Each row comes from the steps of one walk. Every step used is in the known rows, and no mark comes twice. Write the walk behind each row, first mark first.
Known rows
sedin, bunuz: [ 20.3 -15.8  -8.2 -22.3   6.8  33.5  -9.2 -23.4   2.5 -36.5   1.8   1.7
  -3.8 -11.4  -2.9 -13.1   7.7 -10.4  10.0]
sedin, guve, mogu, lekug: [-19.5  -3.3  -1.0  56.5 -47.7  47.1   3.9  40.8  51.5 -11.1 -50.5   0.0
   4.2  -5.0 -12.1 -25.6  41.7  15.6 -19.1]
lekug, bunuz, sedin: [-24.0 -19.2  20.9   3.5  16.6 -26.8 -39.7  -9.1  22.3  30.6  -7.4 -13.8
   3.2 -32.4  -7.7  20.5 -23.0  41.6  14.3]
lekug, sedin, bunuz: [ -1.5 -27.2 -36.5  -1.6  19.4   6.7  -9.3 -12.1  11.0 -39.9   7.7  17.9
  -5.7  -6.9  -0.5 -12.4 -15.6  15.8  28.6]
sedin, guve, mogu: [ 15.7  -5.7  -2.9  35.9 -29.3  32.4  10.1  46.0  29.7  -3.1 -26.6   3.3
  11.1  -7.2  -6.6  -0.4  18.5  16.2  -8.3]
guve, sedin, bunuz: [ 32.2 -10.7   0.6 -16.6  15.2  16.2  -8.8  14.4  26.4 -20.7   5.8   9.9
 -10.4 -25.6  13.2   3.7  10.6 -12.8 -11.9]
mogu, teror: [-47.1   5.2  20.0  -5.4 -17.4  -0.4 -12.8   9.9  23.6  13.4 -17.4 -27.6
  -2.3  -3.0 -24.7  -1.9  23.3  -9.9  -0.3]
sedin, bunuz, teror: [  1.7 -12.4  23.2 -15.6  -7.9  36.6 -29.7  -7.7  22.0 -22.7 -10.6  -1.6
  -5.4 -22.9  -6.3 -35.5  23.6  -1.8  -3.8]
guve, sedin: [  9.5   6.3   7.1   6.2   8.4 -17.6   1.4  38.1  25.2  14.8   5.7   7.7
  -2.5 -15.4  15.5  17.4   3.4  -2.2 -22.8]
lekug, bunuz, guve, mogu: [-30.2  19.5  37.8  38.9 -18.2   4.5   7.6  22.2  37.0  29.0 -40.5  14.9
  45.4   9.8  -5.4  29.8 -25.2  45.1  42.7]
bunuz, sedin, guve: [ 13.0 -30.4   1.8  21.1   1.8 -13.2 -27.0  15.4  25.0  -0.5   9.0   3.4
 -25.3 -51.8  -7.9 -29.0  16.9  22.6 -22.8]
lekug, sedin: [-21.1 -10.1 -28.9  22.9  12.3 -24.6  -1.8  10.6   7.1  -3.0   6.5  16.5
   0.3   6.3   2.4  -0.1 -21.3  23.6  17.2]
mogu, lekug: [-33.7   1.1   4.3  19.9 -17.9  15.1  -3.3  -7.3  23.0  -9.1 -24.5  -5.5
  -6.2   1.4  -4.0 -24.6  22.0  -2.0  -9.6]
teror, bunuz, sedin: [-18.7  11.4  25.3 -16.2  31.3  -4.1 -23.3 -18.2  13.0  11.3 -12.5 -14.7
  -7.8 -30.2 -23.6  31.3 -15.7   1.7  17.2]
mogu, guve, sedin, bunuz, teror: [  3.9 -11.5  31.2  13.7  -8.7  34.4 -20.5  22.1  55.7 -36.4 -14.4 -12.0
 -31.5 -25.5   0.5 -46.0  51.9  -2.7 -38.8]
lekug, bunuz, guve: [-24.5   3.9  18.8  16.6  -6.4 -23.4   9.7 -12.3  23.1   8.9  -7.1  20.3
  24.8  -7.2   6.8  14.5 -27.3  52.4  35.7]
guve, mogu: [ -5.8  15.9  20.1  22.0 -12.9  28.9  -4.5  36.8  13.1  19.4 -33.7  -6.5
  19.0  15.6 -12.1  15.9   1.1  -7.6   6.4]
lekug, bunuz, sedin, guve, mogu: [-10.1 -25.1  16.7  40.5 -11.2   5.2 -31.9  38.2  50.4  25.4 -34.6  -8.7
  12.5 -42.2 -16.2  19.3  -1.6  58.7   5.0]

Which walk is each row?
[-65.8  39.5  42.2  -6.3  -7.3  -4.6  12.9  -9.4  39.0   5.7 -28.8  -6.1
  12.9  -6.3 -31.4  22.4   4.8   2.5  39.3] : mogu, teror, bunuz, guve
[  2.4  -8.6   0.7  -0.1  16.0  -2.5 -11.9  -6.4  27.1  -9.1  -5.9  -2.6
 -16.1 -54.4 -18.0  14.8   5.1  24.8   3.5] : teror, bunuz, sedin, guve
[-43.7  24.5  13.6   7.9 -30.6  43.5   9.9  35.2  54.9   0.9 -55.3 -31.4
  16.5 -12.1 -40.9  38.2  29.4   7.7  16.9] : sedin, guve, mogu, teror, bunuz
[ 13.5  -3.1  16.5  -1.5   1.8  16.8   1.6 -20.9  12.3 -33.6   1.1  29.7
   0.5 -11.1  -1.7 -29.8   1.6   0.8  25.5] : sedin, bunuz, guve
[-38.4  20.0  56.1  15.6 -26.1  45.4 -13.1  23.7  50.1  -0.7 -48.6  -4.6
  18.1  -0.4 -36.3 -16.6  25.0 -14.8  30.4] : sedin, bunuz, guve, mogu, teror
[-36.7 -14.0  -2.5  55.4 -48.2  35.8   2.4  24.2  62.4  -4.6 -58.3  -7.5
  24.2 -11.5  -8.5   3.7  19.2  55.8   3.2] : sedin, guve, mogu, lekug, bunuz
[  1.4   2.8   7.8  29.4  -1.0  -6.0   6.8  26.6  33.6 -13.0  -2.5 -11.2
 -24.7  -2.8   7.9 -11.7  28.1  -1.1 -32.9] : mogu, guve, sedin
[-59.3 -18.9  24.8  23.7  -1.2 -12.3 -44.3 -17.2  44.7  20.7 -31.8 -18.2
  -2.7 -31.1 -11.3  -4.3   0.5  38.6   6.5] : mogu, lekug, bunuz, sedin
[-64.5  43.4  37.1  -4.3 -12.0  39.0  -3.5  24.2  40.6  22.2 -63.2 -43.4
  24.6  10.4 -46.3  54.2  12.5 -15.9  31.0] : guve, mogu, teror, bunuz
[-46.6  -3.6  19.9  -5.5  -3.6  -4.4 -24.1   5.9  49.5   1.5 -20.5 -32.2
 -17.1 -54.9 -43.5  11.6  27.5  13.1  -0.7] : mogu, teror, bunuz, sedin, guve
[-40.0  -8.2  39.5  36.4 -28.2  15.1 -40.3  61.2  61.5  32.4 -41.9 -30.2
 -10.7 -39.1 -45.3 -13.1  43.4   7.0 -17.7] : bunuz, sedin, guve, mogu, teror
[-25.0  14.0  40.3  40.2 -28.7  59.5  -3.3   8.2  51.7 -24.9 -55.2  16.3
  13.2   4.7 -16.4 -36.5  23.9  -8.2  24.2] : sedin, bunuz, guve, mogu, lekug
[-14.7   8.7  27.0  22.1   0.2 -42.8  10.2  24.7  45.9  23.2  -1.8  28.1
  21.1 -22.4  24.3  31.8 -23.0  50.0  12.3] : lekug, bunuz, guve, sedin
[ -8.7  41.6  29.3   4.5  15.8 -21.2  27.1  18.1  38.4   5.1  -6.5  28.8
  12.5 -16.2   8.3  41.5 -15.5   8.3  18.3] : teror, bunuz, guve, sedin
[-51.9  -8.8   0.5  17.7 -18.5   2.4  -4.6 -22.5  33.3  -1.6 -33.5 -11.4
  14.3  -4.0   0.8   5.0   0.6  38.2  13.9] : mogu, lekug, bunuz
[-31.9   0.9  16.0  31.0 -43.9  31.9  -3.0  56.9  52.1   9.8 -42.8 -22.8
   6.8 -12.4 -30.9  -1.5  43.7   4.8 -11.3] : sedin, guve, mogu, teror
[-54.9  44.0  48.9   0.2   0.1 -23.0  13.0  28.4  60.2  19.6 -23.0   0.0
  10.7 -20.5 -15.2  40.3   9.6  -1.6  17.2] : mogu, teror, bunuz, guve, sedin
